What can hang from each mark
belis: nono
lorep: muvubid
fili: beset
gava: gapom nobab
beset: fili nono
nono: belis gapom lubit tenug
gapom: lorep nono

Every row comes from one small tree of marks. The marks that hang from a mark follow it in brackets, in alphabetical order. Every link used is in the known rows. Which tree was each row made from?
Known rows
gava{gapom{nono}}: [-0.30  0.10  0.11 -0.71 -1.67  1.33 -0.05  0.49 -0.99 -2.72 -0.37  2.80
  0.78 -0.24  0.54 -0.26  0.88  0.33 -0.74 -0.40  1.77 -0.81  1.87  0.13
 -0.36]
fili{beset{nono{belis lubit tenug}}}: [-1.16 -1.55  0.97 -3.37  0.23  0.40  0.91  0.52 -3.93  0.16 -1.87  1.44
 -0.55 -3.38 -0.88 -0.80  2.30  0.15 -1.73  0.31  2.03 -1.85 -0.54  0.68
  0.93]
gava{gapom{nono} nobab}: [ 0.05  0.20  1.76 -1.51 -0.90  1.23  0.22  0.78 -1.09 -2.85 -0.33  2.95
  0.22 -1.60  0.76  0.16  2.32 -0.21 -1.23  0.92  1.88 -0.01  2.32 -0.78
  1.02]
gava{gapom}: [-0.58 -0.11 -0.22  0.14 -1.01  0.76 -0.95 -0.01 -1.67 -1.11  0.44  3.16
  0.17 -1.04  0.73 -0.22  1.32 -0.50 -0.55 -0.44  1.94 -0.18  1.08  0.15
  0.05]
gapom{lorep nono{belis lubit}}: [ 0.47 -0.17 -3.24 -5.22 -0.74  1.03  1.37  1.45 -2.53 -0.54 -1.36  0.70
  0.36 -0.69 -0.64 -0.47  1.80  2.24 -0.01  1.38  1.07 -1.68 -0.91  0.84
 -2.05]
beset{fili nono}: [-0.84 -0.87  0.27  0.17  2.08  2.58 -1.76  1.46  0.00 -1.10 -0.18  0.58
  0.75  0.23 -0.35 -0.88 -2.03  0.21 -1.46 -1.15  0.63 -0.15  0.26 -0.77
 -0.43]
gava{nobab}: [-0.65  0.24  0.64 -1.02  0.88  0.89 -0.75 -0.16 -1.14 -0.50  0.51  1.07
  0.12 -1.26  0.30  0.16  1.50 -1.21 -0.78  0.32  1.37  0.20  0.82 -1.35
  1.97]
fili{beset{nono{lubit}}}: [-1.56 -0.65  0.61 -0.95  0.02  0.52 -1.48  0.40 -1.53 -0.53 -0.13  1.01
  0.98 -1.57  0.29 -1.13  1.02 -0.63 -1.75 -0.53  0.88 -2.30  1.55 -0.35
  1.33]
nono{gapom tenug}: [ 0.10 -1.40 -0.16 -1.07 -0.54  0.51 -0.68 -0.07 -3.41 -0.72 -0.37  1.86
 -1.46 -1.39  1.32 -1.93  1.84  0.95 -1.38  0.43  1.53  0.09  0.12  0.73
  0.96]
beset{fili nono{belis lubit}}: [-0.26 -0.91 -0.58 -3.10  1.21  1.69 -0.39  1.87 -1.47  0.92 -0.41  0.55
 -0.25 -1.75 -0.86 -1.00 -0.92  1.96 -1.18 -0.62 -0.07 -0.64 -1.22 -0.24
 -2.83]
beset{nono{belis tenug}}: [-0.33 -1.84  0.69 -2.51  0.72  2.21  1.13  0.28 -2.64  0.03 -1.75  0.63
 -0.91 -1.42 -1.44 -0.05  0.87  1.06 -0.89 -0.51  1.83 -0.36 -0.48  0.64
  1.24]
fili{beset{nono{gapom lubit}}}: [-0.78 -1.43  0.39 -1.02 -0.89  0.30 -1.97  1.11 -2.29 -0.45  0.40  1.72
 -0.12 -2.18  1.27 -2.13  1.87  0.81 -2.01  0.29  0.71 -1.96  2.03  0.38
  0.59]
gapom{lorep{muvubid}}: [-0.88 -0.15 -1.42 -0.05  0.69  1.79 -0.28  1.66 -2.27 -1.61 -0.01  2.04
  0.93  0.64 -0.09 -0.80  0.60 -1.70 -0.38  1.12  1.79 -0.77 -0.09  0.48
  0.75]
belis{nono{gapom{lorep} lubit tenug}}: [ 0.20 -3.01 -0.75 -3.32 -0.42  0.18  0.82  1.55 -5.73 -0.23 -1.33  1.39
 -0.69 -1.65  1.47 -2.84  3.15  2.02 -1.52  2.24  0.84 -0.90  0.57  0.91
 -0.35]
lorep{muvubid}: [-1.58  0.32  0.36  0.80  0.06  1.52 -0.42  0.47 -1.39 -1.01  0.56  2.08
  0.75 -0.12  0.04 -0.98 -0.51 -1.99 -0.47 -0.46  1.15 -0.77  0.45 -0.25
  0.54]
nono{belis gapom{lorep} lubit tenug}: [ 1.13 -1.75 -2.84 -5.47 -0.59 -0.09  0.86  1.57 -5.72  0.69 -1.16  2.04
 -2.29 -2.87  0.75 -1.87  4.06  2.89 -1.01  2.65  1.55 -0.48 -1.91  1.92
 -1.42]
nono{belis lubit tenug}: [-0.11 -0.76 -0.88 -4.51 -0.44 -0.25  1.23 -0.14 -4.05  1.47 -1.18  1.21
 -1.37 -2.89 -0.12 -0.86  2.00  1.24 -0.82  0.19  1.10 -0.80 -1.85  0.57
 -0.77]
gava{gapom{lorep nono{belis}} nobab}: [ 0.94 -0.13 -0.68 -3.85 -0.42  1.70  1.90  2.29 -2.75 -2.49 -1.17  3.16
 -0.24 -1.83 -0.76  1.01  3.82  0.81 -0.51  2.71  3.14  0.09  0.48  0.39
 -0.32]
beset{nono{gapom tenug}}: [ 0.22 -2.45  0.94 -1.02  0.15  1.80 -0.87  0.73 -2.59 -1.01 -0.69  1.28
 -1.47 -1.26  0.98 -1.80  1.48  1.74 -1.97 -0.01  0.87 -0.22  1.51  0.80
  1.74]
fili{beset{nono}}: [-1.93 -0.71  0.88  0.93  0.66  1.50 -1.34  0.22 -0.98 -1.70 -0.20  1.17
  1.42 -0.36 -0.57 -0.37  0.45 -1.63 -1.22 -0.72  2.20 -1.56  1.50 -0.36
  2.48]
gapom{lorep}: [-0.49 -0.14 -2.80 -0.91  0.71  1.26 -0.96  0.67 -1.87 -1.06 -0.11  1.11
  0.88  0.68  0.15 -0.38  1.18 -0.34 -0.11  0.72  1.84 -0.57 -0.27  0.35
  0.87]
gapom{lorep nono{belis lubit tenug}}: [ 0.73 -0.94 -2.29 -6.15 -0.39  0.67  2.23  1.39 -4.15 -0.79 -2.55  0.91
 -0.63 -1.52 -0.41 -0.83  2.67  2.40 -0.85  1.79  1.59 -1.45 -1.53  1.18
 -1.19]
gapom{lorep nono}: [-0.19 -0.06 -2.46 -1.84  0.05  1.90 -0.08  0.95 -1.20 -2.66 -1.11  0.67
  1.46  1.35 -0.09 -0.37  0.78  0.52 -0.25  0.73  1.62 -1.11  0.50  0.34
  0.35]
gava{gapom{lorep nono} nobab}: [ 0.68 -0.08 -0.14 -2.36 -0.20  1.47  0.36  2.09 -1.93 -3.37 -0.89  2.95
  0.41 -0.91  0.68  0.35  3.45  0.00 -1.12  2.34  2.56 -0.04  1.76 -0.17
  1.17]

Write each row's tree
[-0.41 -2.72  1.19 -2.50 -1.14 -0.21  0.85  0.44 -5.05  0.39 -0.77  1.21
 -0.94 -2.34  1.62 -2.99  1.90  1.93 -1.50  0.80  0.11 -0.92  1.17  0.31
 -0.55]
belis{nono{gapom lubit tenug}}
[-1.68 -1.44  1.78 -0.09  0.88  1.33 -0.34  0.16 -2.59 -2.00 -1.42  1.35
  0.50 -1.27 -0.38 -0.79  1.23 -1.57 -2.03 -0.33  2.71 -1.24  0.94  0.03
  3.45]
fili{beset{nono{tenug}}}
[-1.24 -0.68  0.09 -2.53 -0.20  0.68  0.04  0.68 -2.26  0.37 -0.50  1.23
  0.39 -2.44 -1.14 -0.41  1.41  0.03 -1.01 -0.10  1.50 -2.21  0.04  0.20
  0.01]
fili{beset{nono{belis lubit}}}
[ 0.89 -1.81 -2.43 -3.83 -0.48 -0.29 -0.67  1.38 -4.92 -0.31 -0.85  1.80
 -1.77 -2.01  2.15 -2.53  3.75  2.27 -1.70  2.24  0.90 -0.70 -0.41  1.39
 -0.08]
nono{gapom{lorep} lubit tenug}
[-0.55 -0.88 -0.17 -1.63  1.32  1.59 -1.93  1.78 -0.50  0.01 -0.17  0.35
  0.31 -0.88  0.54 -1.62 -1.25  1.23 -2.01 -0.88 -0.64 -0.79  0.26 -0.80
 -1.43]
beset{fili nono{lubit}}
[-0.14 -0.80 -0.66 -3.26  0.12  2.25  3.05  2.22 -3.86 -2.42 -2.58  2.11
  0.05 -0.44 -1.43 -0.68  1.50 -0.01 -0.51  2.02  2.75 -0.93 -1.48  1.39
 -0.23]
gapom{lorep{muvubid} nono{belis tenug}}
[ 0.27 -1.56 -0.28 -1.41  0.88  2.59 -0.55  2.34 -1.49  0.02  0.17  1.46
 -0.96 -1.19 -0.77 -1.34 -0.67  2.31 -1.06 -0.04  1.08  0.33 -0.85  0.48
 -2.40]
beset{fili nono{belis gapom}}
[ 0.99 -2.94 -1.27 -3.74  0.09  1.07 -1.01  2.18 -4.05 -0.51 -1.25  1.17
 -1.73 -1.76  1.72 -2.42  3.32  3.07 -2.45  1.68  0.36 -0.91  1.00  1.35
  0.74]
beset{nono{gapom{lorep} lubit tenug}}
[ 0.20 -0.71 -0.45 -5.42 -1.08  0.53  2.17  0.12 -3.27 -0.15 -1.94  0.80
 -0.74 -2.17 -0.46 -0.90  1.50  2.18 -0.78  0.26  0.89 -1.44 -1.00  0.54
 -1.20]
gapom{nono{belis lubit tenug}}
[-0.61 -1.65 -1.12  0.04  0.34  1.65 -1.68  2.11 -2.59 -2.26 -0.09  2.01
  0.51 -0.35  0.34 -1.50  2.34 -0.01 -1.40  1.73  2.60 -1.30  1.39  1.07
  1.90]
fili{beset{nono{gapom{lorep}}}}
[ 0.83 -1.72 -2.52 -3.54 -0.06  0.97  1.04  1.39 -4.99 -0.45 -1.13  2.13
 -1.84 -1.56  0.05 -1.21  3.40  1.94 -0.40  2.46  2.84  0.10 -1.91  2.01
 -0.18]
nono{belis gapom{lorep} tenug}
[-0.03 -0.79 -0.62 -3.62 -0.41  1.14  1.41  2.24 -3.80 -2.38 -1.98  1.81
  0.06 -0.78  0.94 -2.02  1.80  0.35 -1.73  1.77  0.81 -1.87  0.16  0.78
  0.05]
gapom{lorep{muvubid} nono{lubit tenug}}
[ 0.25 -1.41 -0.51 -2.95 -1.17 -0.55 -0.80  0.18 -4.07  0.37 -0.15  1.76
 -1.95 -2.63  2.20 -2.58  2.52  2.07 -1.83  0.77  0.25 -0.69  0.17  0.78
 -0.23]
nono{gapom lubit tenug}
[-0.03 -0.06 -0.21 -2.66 -2.31  0.32 -0.13  0.66 -1.54 -1.67 -0.36  2.71
  0.34 -1.43  1.42 -1.04  1.54  1.32 -1.16 -0.10  0.39 -1.52  1.95  0.05
 -1.55]
gava{gapom{nono{lubit}}}
[ 0.45 -2.32  0.49 -2.27  1.20  2.18  0.28  2.21 -3.12 -0.34 -1.11  1.71
 -1.95 -1.97 -0.57 -1.78  0.15  2.52 -1.91  0.50  1.68  0.51 -1.37  1.00
 -1.59]
beset{fili nono{belis gapom tenug}}
[ 0.29 -1.29 -0.55 -2.63 -0.73  0.65  0.95  0.14 -4.13  0.25 -0.66  2.05
 -1.99 -2.25 -0.04 -1.24  2.24  1.69 -0.48  0.85  2.21  0.17 -1.36  1.31
 -0.29]
nono{belis gapom tenug}
[-1.08 -2.03  1.33 -2.35 -0.21  0.10  1.22 -0.17 -4.23  0.38 -1.34  0.68
  0.22 -1.80  0.50 -1.91  1.02  0.45 -1.23 -0.15  0.35 -1.21  0.67 -0.38
  0.24]
belis{nono{lubit tenug}}
[-0.70 -2.56  1.46 -0.55 -0.49  1.05  1.09  0.26 -4.35 -0.70 -0.80  1.45
 -0.46 -0.99  0.67 -2.29  1.30  0.83 -1.04  0.54  1.51 -0.24  1.06  0.35
  0.55]
belis{nono{gapom tenug}}
[ 0.25 -0.31 -0.57 -1.45  0.48  0.89 -0.59  1.65 -2.62 -1.92  0.02  3.46
 -0.26 -1.65  0.84  0.30  3.94 -0.79 -1.04  2.23  2.80  0.53  1.05 -0.17
  1.44]
gava{gapom{lorep} nobab}
[-0.04 -0.53 -0.18 -3.49 -0.54  1.41  2.34 -0.10 -2.82 -1.35 -2.00  1.00
 -0.27 -1.00 -1.24 -0.18  0.74  1.18 -0.40  0.03  2.13 -0.71 -1.02  0.60
  0.02]
gapom{nono{belis tenug}}
[-0.91 -1.32  0.38 -0.71 -0.55  1.48 -0.19  1.00 -2.46 -0.63  0.08  2.12
 -0.21 -1.85 -1.13 -0.77  1.63  0.46 -0.73  0.54  2.62 -1.10  0.53  1.08
  0.44]
fili{beset{nono{belis gapom}}}
[-0.16 -0.64 -0.07 -3.77 -0.91  0.34  0.58 -0.06 -2.67 -1.31 -1.68  0.66
 -0.11 -1.32  1.12 -1.61  1.16  1.45 -1.64 -0.04  0.25 -1.54  0.57 -0.01
  0.13]
gapom{nono{lubit tenug}}
[-0.25 -0.77 -1.63  0.02 -0.26  1.58 -0.75  2.25 -2.93 -1.55  0.58  2.82
 -0.16  0.03  0.95 -1.91  1.53 -0.27 -0.71  2.00  1.54 -0.54  0.26  1.17
 -0.08]
nono{gapom{lorep{muvubid}}}
[ 0.10 -0.06  1.14 -1.20 -0.29  2.02  1.05  3.06 -2.33 -3.89 -0.82  4.07
  0.53 -1.03  0.71 -0.13  2.99 -1.31 -1.50  2.71  2.59 -0.29  1.97 -0.11
  0.94]
gava{gapom{lorep{muvubid} nono} nobab}
[ 0.07 -1.83  0.37 -4.06  1.54  1.39  0.75  1.86 -3.02  0.72 -1.74  0.84
 -1.25 -2.67 -0.63 -1.45  0.01  2.04 -2.04 -0.19  0.53 -0.41 -1.70  0.08
 -1.92]
beset{fili nono{belis lubit tenug}}
[-0.53 -2.19  1.21 -1.97 -0.58 -0.08 -1.09  0.96 -4.04 -0.82 -0.83  1.97
 -1.04 -3.05  1.41 -2.53  2.80  0.92 -2.87  0.82  1.26 -1.67  1.40  0.78
  1.51]
fili{beset{nono{gapom lubit tenug}}}
[ 0.79 -1.98 -2.20 -2.49  1.14  1.73 -2.19  3.60 -2.20 -0.52 -0.10  1.26
 -0.65 -0.73  1.44 -2.68  0.81  2.80 -2.11  1.53 -0.22 -0.57  0.11  0.64
 -2.10]
beset{fili nono{gapom{lorep} lubit}}
[ 0.59 -0.62  2.11 -4.11 -0.79  1.00  2.81  0.93 -3.54 -2.12 -2.01  3.25
 -1.33 -3.24 -0.43  0.45  3.58  0.72 -1.32  1.59  3.08  0.44  0.30  0.17
  0.55]
gava{gapom{nono{belis tenug}} nobab}
[ 0.46 -1.61 -0.84 -3.36  0.27  1.57 -0.73  2.63 -2.14  1.01  0.07  1.21
 -1.46 -2.40  0.15 -2.03 -0.08  3.25 -1.49  0.28 -0.23 -0.45 -0.75  0.54
 -3.64]
beset{fili nono{belis gapom lubit}}
[ 0.23 -2.41  1.04 -0.77  1.36  2.19 -1.21  2.08 -2.46 -1.39 -0.90  1.52
 -1.40 -1.04  0.84 -2.36 -0.14  1.78 -2.51  0.01  0.97  0.44  0.12  0.45
 -0.11]
beset{fili nono{gapom tenug}}
[ 0.66 -1.47 -0.87 -4.60 -1.32 -0.37  0.78  0.28 -4.81  1.37 -0.53  1.90
 -2.56 -3.52  0.71 -2.00  2.87  2.70 -1.07  1.06  0.96 -0.50 -1.29  1.36
 -1.58]
nono{belis gapom lubit tenug}
[ 0.19 -0.08 -2.75 -3.68 -0.61  0.96 -0.26  1.35 -1.78 -1.62 -1.05  0.50
  1.00  0.22  0.82 -1.03  1.37  1.49 -0.75  1.01  0.35 -1.84  0.59  0.29
 -0.65]
gapom{lorep nono{lubit}}
[ 0.52 -0.89 -1.84 -4.67 -0.33  0.56  0.67  1.21 -3.47 -1.88 -2.16  0.80
  0.02 -0.60  1.04 -1.52  2.35  1.75 -1.40  1.41  0.95 -1.59 -0.14  0.59
  0.11]
gapom{lorep nono{lubit tenug}}
[-0.69 -2.80  0.94 -0.39  0.08  1.76  1.63  2.41 -5.55 -1.93 -1.21  2.52
 -0.17 -0.44  0.55 -2.70  1.93 -0.38 -1.24  2.46  2.01 -0.46  0.54  1.08
  0.57]
belis{nono{gapom{lorep{muvubid}} tenug}}
[-1.20 -1.37  0.72  0.84 -0.25  1.37 -1.74  0.85 -1.70 -1.70  0.48  1.91
  0.35 -0.98  0.40 -1.44  1.10 -0.16 -1.49  0.22  1.90 -1.32  1.99  0.44
  1.64]
fili{beset{nono{gapom}}}
[ 0.19 -0.86  0.59 -3.16 -1.57  1.26  2.36  0.58 -3.40 -2.00 -2.00  3.17
 -0.72 -1.94 -0.60 -0.16  2.13  1.15 -0.69  0.41  2.84 -0.41 -0.28  1.20
 -0.76]
gava{gapom{nono{belis tenug}}}
[ 0.33 -1.63 -1.16 -2.50 -0.23  1.48  1.82  2.42 -5.37 -0.95 -1.08  3.12
 -1.75 -1.66 -0.14 -1.71  2.90  0.45 -0.82  2.80  2.77 -0.11 -1.77  2.14
 -0.41]
nono{belis gapom{lorep{muvubid}} tenug}
[ 0.29 -1.61 -0.31 -1.63  0.45  1.38 -2.35  2.32 -1.40 -0.02  0.57  1.06
 -0.77 -1.46  1.49 -2.77 -0.45  2.68 -2.25 -0.01 -0.83 -0.49  0.79 -0.13
 -2.27]
beset{fili nono{gapom lubit}}
[ 0.94 -0.97 -3.78 -4.44 -0.96  0.21  0.00  1.73 -3.98  1.04  0.07  1.71
 -1.38 -1.99  0.60 -1.48  3.18  2.77 -0.09  2.24  1.05 -0.76 -1.29  1.55
 -2.23]
nono{belis gapom{lorep} lubit}
[-0.64 -1.62  1.08 -0.68  2.27  2.25 -0.73  1.48 -1.80 -1.46 -1.48  0.85
 -0.13 -0.65 -0.09 -1.31 -1.00  0.23 -2.29 -0.65  1.11  0.05 -0.38 -0.38
  0.60]
beset{fili nono{tenug}}
[-0.31 -1.68  0.74 -2.27  2.05  2.48  0.97  1.60 -2.41 -0.35 -1.79  0.96
 -0.81 -1.49 -1.50 -0.66 -0.70  1.00 -1.44 -0.47  1.75  0.30 -1.74  0.18
 -0.77]
beset{fili nono{belis tenug}}
[ 0.54 -2.39  0.68 -2.63  0.80  1.04 -1.31  2.36 -3.11 -0.16 -0.78  1.45
 -1.81 -2.34  1.77 -3.12  0.68  2.72 -2.96  0.30 -0.37 -0.29  0.16  0.27
 -1.31]
beset{fili nono{gapom lubit tenug}}
[-1.28 -1.51  1.43 -1.83  0.32  0.18 -0.57  0.50 -3.23 -0.74 -1.52  1.25
  0.08 -2.46  0.51 -1.53  1.85 -0.44 -2.50 -0.08  1.42 -1.95  0.80  0.02
  2.35]
fili{beset{nono{lubit tenug}}}
[-1.62 -0.67  0.47 -0.64  0.39  1.69  0.30  0.34 -1.71 -0.71 -0.58  1.35
  0.88 -1.33 -1.96  0.25  0.60 -0.88 -0.44 -0.32  2.78 -1.46  0.05  0.29
  1.04]
fili{beset{nono{belis}}}
